Every row comes from one small tree of marks. Brackets hold a mark, then the marks that hang from it, in alphabetical order. Every link used is in the known rows. Which tree was each row made from?
Known rows
[T C F J]: [ 43  -5 -20  17  -5   0 -10  12 -25   3  -6 -20  -1  11   3   6 -14   9
  -3 -27   2]
[R [Y [T J] [U C]]]: [-14   5   6 -23  14  -4  -1 -14  14 -11 -11   3   6  18  -8  -4  -3  -9
   2  35 -13]
[A [T C J Y]]: [ 13  -7  -1  18  -1  -1 -15   6  -5 -32   1  -5  31   5  17 -11   9   0
  -2 -53   6]
[F [T J]]: [ 14  13   0   6 -10   4  -6 -13  -3 -55  -1   6  -5 -14   6  13 -14   2
 -14 -15  -3]
[A [T J [Y U]]]: [ -8  -3   3   2   2   0   9   6  15  -7   3  10   6  -5  -3 -12  17   1
   2  -4  -4]
[J T]: [-12  17  12 -23 -11   2 -18 -19  -1 -63   6  15 -12 -13  -4  25 -17  -8
  -5  -8 -10]
[Y [T C] U]: [-25  -2  -3 -20  -6  -8  13   2  14  45  -2   1  -4  -8 -19 -11  -1   0
   0  18  -9]
[U C]: [-16  26  12 -18 -10   2  -7   4 -14 -15   1   3  14  -4  -1  16 -13   6
 -10  16  -4]
[R Y]: [-10  21  21 -23 -13  -1 -12 -17   5 -75   4   8 -11  -6  -6  25  -8  -7
  -7  -7  -9]
[F [T Y]]: [-18  11  23   7 -17   4   0 -13   0 -63  15  17   0 -22  13  11   6  -4
  -7  -9   7]
[Y [T J] U]: [-16   1  -6 -19   1  -4  15   3  15  24  -5   5 -12  -9 -21  -7  -1   6
   0  13 -18]
[A [T C J [Y U]]]: [  7 -12  -7  13   3  -3   2   7  10   7   1  -1  21   2   5 -18  18  -1
   1  -8   5]
[H [T F J [Y U]]]: [  9  -5 -13   8  16   7   9   7   2  69   1  -5 -32  -7  -1   3   0  10
   9   7  11]
[T C F J [Y U]]: [ 32 -19 -17  24   1  -1   7  16 -11  26   5 -11   2  10   5  -8  15   5
   6  18  13]
[Y [T C F J] U]: [ 15 -19 -22   4   5  -5  13  10  -2  62 -13 -15 -12  12 -16 -16  -6   4
   7  -2  -7]
[R [Y T]]: [-31  12  25 -30  -5  -4  -6 -19  13 -56  -2   9 -11  -3 -13  10  -9 -10
   1 -24 -18]
[A [T J Y]]: [ -4   2  10   8  -2   2  -7   4   0 -49   3   5  16  -3   8  -4   9   2
  -1 -51  -3]
[R [Y U]]: [-14  16  15 -30 -10  -3   5 -15  21 -34   5  12 -21  -8 -17  16  -1  -8
  -4  39 -10]
[T C F J Y]: [ 37 -14 -12  31  -3   1  -9  16 -26 -12   4 -15  12  12  16  -1   8   7
   3 -30  13]

Which tree is each row?
[ -3   4   4  14   2   5   7  -7   1 -19   6  12  18  -2  18  -3  13  -5
  -6  51  11] -> [F [T J [Y [U C]]]]
[ -7   6  -5  -4  13   7   2   2  13  41   7   5 -17 -20   5   5   6  10
   1  19  10] -> [H [T J [Y U]]]
[ 11  -6  -7  13   7   3  10  16 -14  24   2  -4   9  15   6  -4  12   4
   6  40   7] -> [T F J [Y [U C]]]
[-27  10  18   2  -6   4  11 -10   5 -12  11  18  12 -10  11   2  11  -8
  -6  59  12] -> [F [T [Y [U C]]]]
[  1  -8  -7   7   8   4   9   6   1  87   3  -7 -25  -8   1   1   0   5
   8  13  19] -> [H [T C F [Y U]]]
[-28  12  14 -10  -5   2   9   9   1   7  12  12  16  -6   3   2  16   1
  -1  62   6] -> [T [Y [U C]]]
[ 16   2 -10  12  12   6 -20   4  -8  18   5  -9   7 -10  24   7  -2  11
  -3 -30  19] -> [H [T C J Y]]
[ 30   4 -11  17  -9   1 -12 -10  -9 -41  -2  -5   8  -5  14   8 -13   0
 -14 -17   6] -> [F [T C J]]
[-15  -6   8   1  -7  -5   9   4  14  11   6   6  15  -6  -2 -15  18  -5
   2  -1   3] -> [A [T C [Y U]]]
[ 35 -10 -15  16   0  -2  -8   8 -16  11 -15 -20   4  18  -2  -6 -17   2
  -1 -62  -4] -> [A [T C F J]]
[-14  -4  10  -3   4   4   0  -8  -7   0   7  11  -3  11   4   7   4 -15
  10  50   5] -> [J [T F [Y [U C]]]]
[ 20 -14 -16  11   2  -4  -3   8 -17  23 -13 -20  -2  15  -5  -9 -14   6
   4 -48  -7] -> [Y [T C F J]]
[-17   1  19 -18  -3  -4   0 -15   1 -29  -8  -1 -26   9 -17   8 -14 -10
   9 -38 -17] -> [R [Y [T F]]]
[ 10  -2 -16   7  15   4  -3   4   8  54   5  -5  -3 -12  13  -1   6  10
   0  19  18] -> [H [T C J [Y U]]]
[ -1  -1  11   2  -8   0 -24 -14  -7 -64  15  10  14  -5  19  12   4 -13
   1 -12   9] -> [J [T C Y]]
[  4  -8  -6 -12   8  -8   0 -13  18 -13  -8  -4  -1  12  -9  -8   1  -9
   2  12  -9] -> [R [Y [T C J] U]]
[ 17  -1  -4   6  -2   1   0   7 -10  -2 -14 -10 -10   9 -11   1 -18   4
   0 -62 -13] -> [A [T F J]]
[ -5  -6 -11  -6  12  -1  15   9  -6  64 -15  -8  -5  18 -15 -12 -11   4
   7  22 -13] -> [Y [T F J] [U C]]
[ -9 -13  -8  -8  -4  -7  19   8   3  70  -8  -8 -19   4 -23 -12  -7   0
   7   4  -8] -> [Y [T C F] U]
[-13   1   5   2   8   1   3   7   5   5  -1   6  28   9   6 -14  14  -1
   0  19   1] -> [A [T J [Y [U C]]]]
